Each row was made from one small tree. The marks that hang from a mark follow it in brackets, in alphabetical order. Every link used is in the known rows. Write each row's tree.
In the rows, 128 means zero.
Known rows
G(H R): [136  51 156 115 138 128 174 127 139 141 209  79 106 147 122 153 149 122
 137 166 116 139 141]
F(H(U Y) R(G)): [159 113 137 115 139 140 134 136 122 127 121 153 134 125 111 118 127 124
 129  90  53 106 101]
F(H(U)): [143 107 133 127 131 138 137 148 141 127 169 112 103 138  98 138 134 129
 135 131  99 109 121]
V(H(F N R(G) U)): [104 195 134 126 142 160 117 128  97 122  75 168 134 109 154  99 124 122
 108 107  97 133 105]
R(G(F)): [162  39 138 136 144 138 136 138 137 137 194 104 129 150 150 188 109 124
 126 151 112 127  92]
V(H(F N R U)): [100 198 133 130 117 136 125 125 109 124  78 170 115 114 142  91 141 130
 117 120 116 129 134]
G(H(F N Y) R): [108 105 144 111 112 136 168 113 120 141 115 148 116 131 129 143 158 123
 132 154 117 141 147]
N(H(F(R(G)))): [105 149 116 106 168  95 174 154 112 134 140  92 128 130 158 136 140 120
 137 114 126 138 104]
F(H(N U V Y)): [125 149 119 127 108 159  90 131 124 123  85 143 120 125  94 120 136 132
 126 114 121 118 131]
V(H): [133  78 152 139 119 146 153 142 147 124 179 119 116 146 150 139 137 131
 126 157 148 139 123]
F(H(V) R(G)): [134 161 134 117 185 146 136 146 122 115 144  79 129 132  99 109 127 127
 124  97 134 133  95]
N(H): [127  70 119 122 126 105 156 159 137 137 193  77 107 149 149 169 143 124
 148 151 172 136 128]
G(F(R) H(N U V)): [116 138 129 105 133 134  93 117 117 148 112  89  91 131 109 107 139 132
 114 135  64 133 125]
Y(H(F N R U V)): [103 225 120 132 135  74  99 124 104 125  96 142 127 109 110  98 126 132
 132 118 182 133 161]
Y(H): [147  65 146 138 128  79 150 149 150 126 220 117 111 150 126 164 127 130
 146 161 183 133 142]
N(H(F(R(G)) U V)): [ 92 205 103 106 169  98 129 140  99 137  96  78 144 112 147 106 133 122
 127 100  96 133 119]
V(H(F N R U Y)): [116 174 134 133  89 137 124 113 105 125  50 207 135 109 149  92 142 130
 121 115 128 127 143]
R(H(N Y)): [141  58 126 138 102 168 123 136 167 112 138 152 122 141 128 162 120 127
 130 151 148 130 111]
F(R(H(U Y))): [159  78 129 130 109 126 130 125 164 121 132 146 134 127 121 119 123 129
 132 125  69 110 122]
U(H(F N R V Y)): [ 98 200 106 145 111 120 121  91 112 120  64 157 153 115 139 104 119 135
 127 107 246 144 168]
R(G(F) H(Y)): [177   4 136 132 122 174 127 133 161 126 172 131 159 140 144 180  99 125
 122 163 116 138  83]
U(H(R(G) V Y)): [147 124 122 147 136 139 117  95 116 118 125 124 183 122 150 124  96 127
 126 102 237 144 142]
H(F V): [116 158 127 146 142 116 151 124 129 125 137  93 139 132 132 141 129 132
 133 143 207 130 142]
R(H(F U)): [126 121 123 137 130 139 143 134 162 122 146 120 132 125 125 140 118 128
 127 154 108 118 119]
F(H(N U V) R(G)): [109 200 118 111 172 157  90 144 112 118  91 107 109 122  93  96 127 125
 114  81  52 121  93]
U(H): [126  79 124 149 123 120 151 123 158 127 196 106 118 150 144 157 113 131
 133 146 177 135 144]
R(H(F U V Y)): [130 140 120 141 112 147 120 114 149 119  92 133 169 111 123 123 116 132
 125 144 149 124 137]
G(F(H(U V Y) R)): [150 134 126 116 114 114 110 124 126 138 107 128 128 125  92  99 139 139
 127 114  68 119 131]

Write each row's tree
[121 156 121 142 158 124 161 111 118 122 145 126 157 124 155 131 100 125
 126 113 207 139 129]	U(H(F R(G)))
[161  26 134 130 149 169 129 145 165 124 200  93 138 145 138 178  97 124
 119 166 105 141  74]	R(G(F) H)
[150 140 126 123 106 140 111 130 113 122  94 176 113 122  96 113 137 129
 136  98 127 110 130]	F(H(N R U Y))
[132 145 120 144 163 138 119 107 120 117 153  87 162 127 144 122  93 126
 123 107 226 147 132]	U(H(R(G) V))
[135  66 150 113 131 124 152 122 136 146 189  90 106 137 118 142 146 121
 133 158  55 123 146]	G(H(U) R)
[130 120 117 143  97 139  85 115 126 129  89 147 130 128 128 141 126 129
 128 122 126 111 143]	H(N U V Y)
[134 120 133 139 128  82 104 135 138 129 177 103 128 131 115 133 120 132
 136 148 154 129 156]	Y(H(U V))
[ 98 171 132 123 139  59 151 145 132 125 137 151  92 134 121 120 143 132
 137 129 136 135 139]	Y(H(F(R) N))
[118 154 114 118 138  83 174 145 107 134 146  98 127 127 149 134 146 126
 150 132 220 139 142]	N(H(F R))
[136 110 122 141 134 154 103 131 164 117 153  81 138 127 113 132 109 129
 123 148 126 125 122]	R(H(U V))
[144 102 128 128 138 123 131 137 169 119 160 110 113 132 114 119 122 128
 129 129  59 112 114]	F(R(H(U)))
[ 98 176 134 124  94 125 132 121 120 129  49 203 118 116 147  85 151 133
 116 112  51 122 135]	V(H(F(R) N U Y))
[137 139 112 115 127 109 142 130  88 138  95 146 166 108 164 132 128 117
 141 106 152 125 128]	N(H(F R(G) U Y))
[ 85 225 119 123 140  61 107 132 119 127  94 137 108 116 108  91 137 134
 127 115 105 130 153]	Y(H(F(R) N U V))
[ 80 202 106 137 116 107 130  98 126 122  62 153 135 123 138  97 128 137
 121 104 171 140 161]	U(H(F(R) N V Y))
[ 82 199 132 122 122 123 133 133 124 128  76 166  97 121 141  85 151 131
 113 115  41 126 125]	V(H(F(R) N U))
[123 131 123 117 159 179  97 150 121 127 136  93 116 139 104 147 119 129
 113 131 118 146  82]	R(G(F(H(N V))))
[121 204 114 142 109 116 102 101  97 126  42 167 149 106 128 105 131 130
 130 101 174 115 157]	H(F N R U V Y)
[174  15 147 114 114 168 122 115 117 153 155 129 145 133 146 169 114 121
 121 155  85 124 105]	R(G(F H(U Y)))
[148  68 147 139  82 145 130 123 139 132 131 168 137 130 153 129 134 130
 124 144  99 121 136]	V(H(U Y))
[114 183 126 131 126  68 121 132 112 127 119 168 111 117 118 116 131 129
 138 125 150 124 152]	Y(H(F N R U))
[141  80 124 142  88 133 107 124 134 132 112 172 113 136 136 159 129 125
 134 127  95 101 135]	H(N U Y)
[147  59 143 111 103 126 118  98 123 157 143 102 141 127 118 133 141 129
 125 165  63 137 156]	G(F H(U V Y) R)
[161 133 135 121 163 150 128 142 111 121 150 119 132 123 105 123 117 121
 130  98 117 113 100]	F(H(R(G) U))
[126 135 125 127 116 162 112 136 128 117 105 132 120 135  98 132 139 133
 130 124 181 132 127]	F(H(N V Y))
